Each row comes from the steps of one path. Every step used is in the known rows, and no mark comes twice. Write the path behind each row, first mark first.
In the rows, zero is written as 128.
Known rows:
bukar, sato, mupud, rira, sozum, topov, zozo: [118 161 112  93 136 110  73 117 158 188  92 169  97 135 143  89  66 116
 118  72 111 142]
bukar, sato, mupud, rira, fepuv: [107 159 126 118 132 110 125 138  98 129  98 182  80 176 115 109 125  91
 113 111 110 145]
pusa, zozo, topov, bukar, sato, mupud, rira, sozum: [147 168  57  97 109  88 121 113 111  99  85 156  68 171 124 105  90 130
 127  90 119 123]
sozum, topov, bukar, sato: [108 159 161  44 105 125  65 124 164 171  72 107 124 123 110 108  73 129
 129  78 116 130]
sozum, topov: [ 93 121 114  68 150 114 122 136 167 168 120 130  99 121 108 132 110 107
 107 106  91 131]
topov, bukar, sato: [119 173 166  72  94 137  77 116 146 164  88 111 133 131 116 101  73 135
 132  91 125 129]
fotat, fepuv, topov, bukar, sato, mupud, rira: [114 154 107 161 156 132 128 115 129 134 110 155  83 146 147 104 141  88
 115 104  86 153]
sozum, topov, zozo, pusa: [128 159  84  91 112 128 109 133 171 138 162 175 148 104 101 136  84 150
 113  91 124 159]
bukar, sato, mupud, rira, sozum: [131 155  77 109 123  97 126 120 111  99  95 178  64 178 103 108  85 116
 120 118 120 130]
sato, mupud, rira, fepuv, fotat: [ 87 141 108 201 163 117 105 153  81 167 124 176  91 175 120  97 150  84
  98 133  72 114]
mupud, rira, sozum, topov, zozo, pusa: [133 163  63  86 113 115 107 140 164 111 146 200 129 122  91 134  84 146
 113  83 124 164]
mupud, rira, fepuv, topov, bukar, sato: [115 166 149  81 127 125  80 133 134 164  70 133 121 152  97 106 106 113
 130  72 112 123]
sato, mupud, rira: [114 140  97 173 154 124 147 107 126 108 154 170  65 139 162 106 130  86
 115 136  97 157]
fotat, fepuv: [107 178 118 145 124 171 171 141 118 183 120 140 146 162 105 121 151 117
  77 114  75 151]
sato, mupud, rira, fepuv, topov, zozo: [119 159 107 173 175 135 115 123 128 226 124 177 116 153 146  92 127  94
 111  76 105 121]
fepuv, rira: [121 114 161 145 146 141 152 111 122 157 120 152 110 157  98 117  95  88
 109 145  78 112]
pusa, zozo, topov, bukar, sato, mupud, rira: [132 161 103 131 128 104 118  98 124  99 122 140  75 129 173 100 116 107
 132 104  96 157]
fotat, mupud, rira, sozum, topov, bukar: [102 151  65  94 126 135 111 136 176 186  96 139  92 166 128 101 102 112
 109  47 114 123]
fotat, mupud, rira: [102 160  93 152 132 132 161 125 125 117 173 171  87 179 142  92 125  91
 115 110  81 183]
pusa, zozo: [141 155 117 109  83 121 112  87  79 161 169 112 113 134 156  91 101 132
 119 109  86  99]
bukar, sato, mupud, rira, sozum, topov: [106 128  86  51 144  84 104 135 153 127  77 155  63 148  94 124  90 107
 116  96  99 131]
topov, bukar, sato, mupud, rira, fepuv: [107 163 121 121 128 119 117 138 108 142  91 178  83 176 124 103 126  92
 113  94 116 139]
pusa, zozo, topov, bukar, sato, mupud: [132 155 125 121 105 118 108  80 133 174 111  79 102 110 179 104  81 137
 138 113 122 112]

Which path is each row?
[ 89 151 120 184 150 119  80 152  89 174 100 165  97 173 123  90 137  90
 105 114  80 112]
topov, bukar, sato, mupud, rira, fepuv, fotat
[ 87 148 112 184 159 117 101 163  81 158 121 184 101 180 105  99 152  86
  96 126  69 119]
mupud, rira, fepuv, fotat
[109 141  68 104 136 131 103 127 177 182  87 139  82 147 138 109 104 109
 110  60 123 110]
sato, mupud, rira, sozum, topov, bukar
[131 160  72 114 120 106 117 120 121 113  87 173  66 179 112 103  86 117
 120 101 127 124]
topov, bukar, sato, mupud, rira, sozum
[138 171  90 119 102 140 119 126 153 133 176 179 156 112 106 129  84 155
 114 104 133 158]
topov, zozo, pusa
[123 152 128 127 120 125 119  92 150 171 105  88 104 112 166 114  83 132
 135 121 129 123]
zozo, topov, bukar, sato, mupud
[ 96 167 105 124 126 123 152 152  98 142 128 188  93 206 109 101 135  90
 105  95  97 159]
fotat, mupud, rira, fepuv
[136 164  85 124 129 121 110 131 140 135 145 187 138 124  97 130 103 137
 122  90 124 151]
bukar, sato, mupud, rira, fepuv, topov, zozo, pusa
[114 142 133 139 132 131 109 100 133 205  97 102  99 133 149 107  96 114
 128 111 125  99]
rira, fepuv, topov, bukar, sato, mupud
[ 87 145 122 178 150 125 103 160  82 190 122 160 117 174 100 102 140  99
  95 131  79  99]
rira, fepuv, fotat
[119 128 133 114 123 122 100  93 148 187  77 106  84 132 142 106  64 114
 129 116 118 100]
fepuv, rira, sozum, topov, bukar, sato, mupud
[112 168 105 164 164 139 121 131 126 231 134 177 127 173 136  85 124  96
 111  63  97 134]
fotat, mupud, rira, fepuv, topov, zozo
[129 161  61 129 138 116 132 129 118 135  73 172  76 189  98 109 114 111
 108  89 108 120]
fotat, fepuv, topov, bukar, sato, mupud, rira, sozum
[101 164 130  69 107 114  62 135 147 164  70 125 108 158 108  91  75 121
 128  69  99 134]
fepuv, fotat, mupud, rira, sozum, topov, bukar, sato
[120 164 126 152 166 128  98 122 126 219 108 170 120 150 139  90 114  99
 118  74 105 125]
bukar, sato, mupud, rira, fepuv, topov, zozo
[110 143 114 127 145 115 107 110 147 117 113 154  66 130 157 103 112  90
 124 107  98 158]
sozum, topov, bukar, sato, mupud, rira
[116 140 120 108 116 121  97  95 151 186  89 100  86 126 150 107  68 125
 129 111 129 106]
rira, sozum, topov, bukar, sato, mupud
[116 144 109 155 157 121 119 108 134 125 120 154  73 138 152 103 125  88
 127 110  98 145]
fepuv, topov, bukar, sato, mupud, rira
[120 173 114 173 166 162 128 127 137 246 126 156 153 146 132  98 134 109
  97  74  87 128]
fotat, fepuv, topov, zozo
[110 144  82 163 165 150 128 131 144 213 104 142 103 162 134 108 152  92
 111  62 117  93]
sato, mupud, rira, fepuv, topov, bukar
[131 151  63 121 139 104 122 123 121 125  84 170  66 181 103 107  99 111
 121  94 120 112]
fepuv, topov, bukar, sato, mupud, rira, sozum
[ 77 155 101 182 122 140 144 143  96 218 164 130 121 205 127  83 116 107
 104 116  73 130]
rira, fepuv, fotat, mupud
